Each row was made from one small tree. The marks that hang from a mark follow it in brackets, in the order of their numbers. Every link used is in the known rows. Write each row's tree.
Known rows:
j265[j604]: [ 43.1  14.3 -29.7   7.6 -12.1 -10.5   7.9   5.9 -15.5  20.5 -11.8 -24.2
   7.5   6.5  33.2 -30.5   4.8  -6.3 -16.9  20.6  -2.7]
j987[j265 j555[j211]]: [ 25.8   8.1   4.8 -53.6  -3.6   1.2  10.3 -11.9  45.4  18.9 -16.1   3.5
   0.5  11.7  -9.8 -12.0  37.5 -21.3  -0.3 -49.1  10.9]
j555[j211 j858]: [ 10.2  23.3   7.5   2.6  -9.9  -3.2   6.6  13.1  16.8 -16.1  -3.9 -31.6
  -2.8   2.3   1.4 -12.0  39.2   6.4 -28.6  -8.7 -11.2]
j265[j604[j581] j987[j555 j578]]: [-15.7  13.1  -0.1  26.7   7.4  10.4   2.6  10.9 -50.2  15.3   6.4  -3.5
 -11.0  -7.1  16.9   8.0 -27.3  24.6   2.3  61.8 -16.5]
j555[j211 j858 j987]: [ -5.8   7.5  -8.8  28.0   4.8  -6.7 -13.2   1.2  32.0 -20.0  -4.6 -31.4
   2.4   1.9 -11.5 -15.3  54.4  20.4 -16.9  19.9  -4.4]
j604[j581]: [ 29.4  -4.0  -9.5   2.4  19.9 -33.9  15.9  10.2 -16.9  -4.4 -19.3 -20.1
  -4.3  11.9  18.1   4.7 -13.6   0.8 -16.8 -11.3   6.3]
j265[j987[j555 j578[j604[j581]]]]: [-32.7  -5.6  31.3  -5.1  25.5  22.5  -8.9   9.2 -63.8 -21.4  24.7  -8.8
  -6.1  -8.6   7.2  37.6 -68.9   6.4   6.4  21.3 -34.2]
j265[j604 j987[j555[j211]]]: [ 14.3  39.6  -5.9  -1.8  -7.2  15.9 -13.4 -11.0  -5.2  25.9  -0.2 -26.0
  -0.7  -1.6   0.8 -23.9  19.0  23.2   0.0  35.9  -9.1]
j604[j265[j987[j555 j578]] j581]: [-21.3  10.9  13.4  13.0  -5.2  11.4   0.7  -8.1 -33.7  25.4   2.7  18.2
  -8.6 -12.7 -21.7  17.8 -57.3  22.9  51.2  14.3  27.0]
j555[j987]: [ 27.5 -12.2 -32.0  16.8   8.5 -14.1  -1.9  -8.2   6.2   2.2  -6.4 -28.6
  14.5   3.7  -5.9  -9.3   1.9  -9.8  11.1  12.1  12.9]
j555[j211 j858 j987[j578]]: [-20.4  -1.2  -2.9  43.6 -11.0   2.6  -1.5  14.6   8.6 -31.8  22.0 -14.2
   7.8  -7.5 -25.1   1.0  36.8  22.6 -20.2  35.5  -8.6]
j987[j265 j555[j858]]: [-10.9   4.7  15.3 -37.8  -1.7  21.5  10.7   3.3  43.2  25.9 -25.1   1.2
 -14.9   2.9  31.8  -8.2  40.6 -41.9   7.0 -35.6 -15.2]
j987[j555[j211 j858] j578]: [-20.6  10.9  29.2  -2.9 -28.6  29.6  13.5  19.2  -6.5  -5.1  20.1  18.8
   1.8 -10.1  -8.7   4.9  33.3  -8.9  -9.0  18.9 -27.2]
j604[j265[j987[j578]] j581]: [ -5.6  10.8  -3.9  36.2  -2.6 -13.0   5.3  -0.4 -34.1   3.2   2.7  -8.8
  -4.3  -9.3 -21.6  20.4 -67.4  39.7  30.2   7.2  39.1]
j265[j987[j555 j578]]: [ -5.4   8.3   8.0  -0.2 -12.9  31.9  14.5   0.4 -35.3  13.5  23.7 -14.1
   6.3 -12.8 -19.1  24.0 -48.2 -17.6  34.5  23.1  -8.6]
j604[j265[j987] j581]: [ 10.1  20.8  -9.7  19.5  12.1 -23.4  -5.2 -13.1 -13.1  14.4 -20.9 -29.5
  -9.7   0.8  -9.8   0.9 -51.0  36.7  32.3 -11.7  44.0]
j578[j987[j265]]: [ 23.9 -22.7 -23.7   1.6   0.4 -26.8  15.2  -6.0  41.0  -4.4  -8.9  14.5
   6.3  11.5  -9.5   9.1  13.8 -26.2 -10.3 -32.8  15.4]
j348[j211]: [ 33.6  39.2 -22.2 -15.3 -23.4   6.7  15.7   1.2 -12.5  13.8  -5.2 -42.1
 -16.4  22.8  21.6 -11.0  -1.9 -19.8  11.0 -44.5  34.5]
j578[j604[j265]]: [ 23.3   2.2   2.7 -23.1 -11.5   0.5 -14.2 -11.7 -19.9   5.6  -1.8  -3.7
  14.5  -5.3   4.7 -19.6 -46.9 -12.5  21.1 -32.9  15.7]
j555[j211 j858 j987[j265 j578]]: [-23.9  -7.0  -2.1  25.5  -2.0  -3.9   4.0   9.6  49.3 -24.7   6.3 -12.7
  -0.1  -3.4 -21.4   1.8  52.4  18.4 -19.9  -0.4   6.0]

Which tree is each row?
[ -6.3  19.1   7.0  -1.5   9.7   0.5 -11.2 -19.4 -14.5  37.6 -21.7   0.2
 -14.6  -1.3  -6.4   1.1 -39.4  18.2  50.3  -4.7  29.4]
j604[j265[j987[j555]] j581]
[  9.4 -19.0  -4.4   3.5 -13.7  -8.6 -22.1 -15.6 -13.1  -8.6  12.0  37.4
  15.5  -5.3 -15.0  -5.4 -35.1  -8.7  12.1 -12.4  10.4]
j578[j604[j265] j987]
[  9.2 -24.2  -8.1 -20.7  -4.4  -2.5   8.3 -13.8  38.9  18.5 -10.3  44.7
   1.9   7.9  -8.7   7.4  27.2 -44.7   9.7 -24.2   0.7]
j578[j987[j265 j555]]
[-22.5 -13.2  -7.7  46.3  -7.1   8.3   5.2  16.8  -4.2 -15.6  14.9 -15.4
   6.1 -11.7  -1.6   8.4  12.6  -2.6   0.5  41.4 -12.3]
j555[j858 j987[j578]]
[ -6.4  28.5   8.1 -23.1 -10.4  17.1  -2.5   3.5  53.0  24.5 -23.4   4.5
 -15.9   3.6  34.4 -38.6  85.8   2.0 -26.8  -5.4 -19.0]
j987[j265[j604] j555[j211 j858]]
[ -0.7  -5.6  31.5 -35.1 -13.9  28.3  -2.7   8.2 -37.6 -22.2  37.4  18.2
  18.0  -9.1 -15.1   9.1 -18.7 -17.5 -10.9   3.0 -32.3]
j987[j555[j211] j578[j604]]
[  8.6 -26.9 -26.6  11.7   1.0 -10.5  14.5  -1.8  23.4  -3.8   4.8  -9.8
  11.2  -0.3 -15.8   8.1  -0.8 -12.2   7.0  -7.2  21.9]
j555[j987[j265 j578]]
[-11.7  -8.6 -15.2  10.6  16.5  -6.1  -2.7  -1.3  58.3   1.5 -23.8 -31.0
  -8.3   5.4  13.7 -10.0  46.4  -9.7  -1.5 -16.6   2.8]
j555[j858 j987[j265]]
[ -3.3 -35.7  -0.7  -5.1  40.0 -35.7  -7.6   0.0  11.4 -38.5  -7.5  19.4
  -6.1  16.2  16.1  21.0  -9.0  -2.7 -36.6 -34.3 -10.5]
j578[j604[j581] j987[j265]]
[ 27.6   3.1 -24.8  -0.8  23.3 -37.7  11.0   8.0  18.0  12.7 -38.1 -15.2
 -15.1  18.2  49.2 -19.6  18.4  14.3 -36.7 -16.3  10.4]
j987[j265[j604[j581]]]
[ -3.2 -19.0 -34.3  39.3  22.7 -31.8   3.1   7.6   8.8  -0.8 -13.5   0.6
  -3.9   6.6  20.4  -8.4  18.9  30.6 -24.7  32.4  14.1]
j555[j987[j265[j604[j581]] j578]]
[  8.6 -19.6   7.7 -31.9  -0.5   3.6  14.8   9.9 -10.5 -24.4  18.1 -10.9
  13.6  -2.9  10.1  14.0 -39.3 -29.1 -15.9 -39.8 -12.4]
j987[j265 j578[j604]]
[ 13.8  -8.6  -2.4  -4.1 -15.1  -3.7  -1.7 -10.7  12.9  -2.1  10.5  43.5
  10.1   4.6 -33.8   0.4  36.6 -13.1  -7.9  11.3  -6.7]
j578[j987[j555[j211]]]
[-17.2  -3.5  14.6  16.4  30.0  -1.6  -3.3  15.4 -63.5 -43.5  25.6 -40.7
  -1.6  -6.8   5.8  38.5 -79.0  22.4 -10.7  13.8 -22.1]
j265[j987[j578[j604[j581]]]]
[-36.6   3.1  48.9 -21.4 -15.2  43.6  -6.9  19.0 -25.6 -28.3  34.3  16.3
   3.0 -15.1   4.7   7.1   9.3 -10.0 -19.5  12.2 -52.9]
j987[j555[j211 j858] j578[j604]]
[ -6.8  14.9 -22.7  24.5   7.2 -11.9 -17.4  -0.4  64.3   0.0 -22.8 -25.5
  -8.3   6.7  20.2 -41.3  89.5  33.9 -35.8  15.7  -0.6]
j555[j211 j858 j987[j265[j604]]]
[ 13.7  13.5  -2.9 -25.3  16.9 -19.2  -0.4  -2.1  31.4  20.7 -32.1  14.5
 -17.5  16.4  28.3 -27.1  58.2  21.4 -34.5 -11.1   3.5]
j987[j265[j604[j581]] j555[j211]]
[ -3.7 -21.2  15.2 -42.3   7.8   4.3 -18.5 -16.6  32.7 -20.0  10.1  42.4
   5.5   6.1 -15.0   4.7  31.8 -20.2 -18.7 -36.1 -19.5]
j578[j604 j987[j265 j555[j211]]]
[-19.8 -14.7  31.0 -20.2  -3.7  14.4  -9.1   1.9 -50.5   5.3  11.4  51.9
   0.9 -11.0   6.2   7.8 -53.7  -2.1  23.2  -0.9  -1.8]
j987[j555 j578[j604[j265 j581]]]
[-19.9 -27.9  -1.8  27.7  13.7 -13.5 -26.2  -3.5 -36.7 -20.5  11.8  19.0
  10.0  -7.3  -8.5   4.8 -50.3  30.4  13.1  18.1  20.4]
j555[j987[j578[j604[j265 j581]]]]
[-22.6 -11.1  10.3  12.7 -11.5  16.7   0.4   4.7   9.1   4.6   1.1  36.9
  -4.6  -1.2   7.9   5.2  39.1 -35.0   2.7  23.2 -32.4]
j578[j987[j555[j858]]]
[  6.2  24.9   0.1 -15.5 -17.7  22.9  -7.5 -27.7  -4.0  49.8  -8.3  -7.0
  -0.5  -9.9 -19.0  -8.6 -37.8  -4.5  66.6  -7.5  29.2]
j604[j265[j987[j555]]]
[ -3.6 -24.4  -0.3  15.4  13.2 -30.0 -24.0  -8.9 -20.4 -22.5  -2.2  42.4
   0.6   3.5  -2.6   4.3 -35.3  16.4  -3.8  -8.9  10.9]
j578[j604[j265 j581] j987]
[  8.4 -13.6   5.6 -36.0 -16.4  15.9  28.8   3.4  12.3  21.8   3.8  21.8
   5.0  -1.8  -1.0  11.2  -7.6 -45.2  16.4 -25.6   2.8]
j987[j265 j555 j578]
[ -3.0  18.4  13.1  -3.0 -17.3  24.6   8.5  -1.3 -21.2  -0.7  30.1 -15.0
   7.0 -11.0 -41.1  18.8 -21.6   7.0  15.2  21.7  -4.1]
j265[j987[j555[j211] j578]]
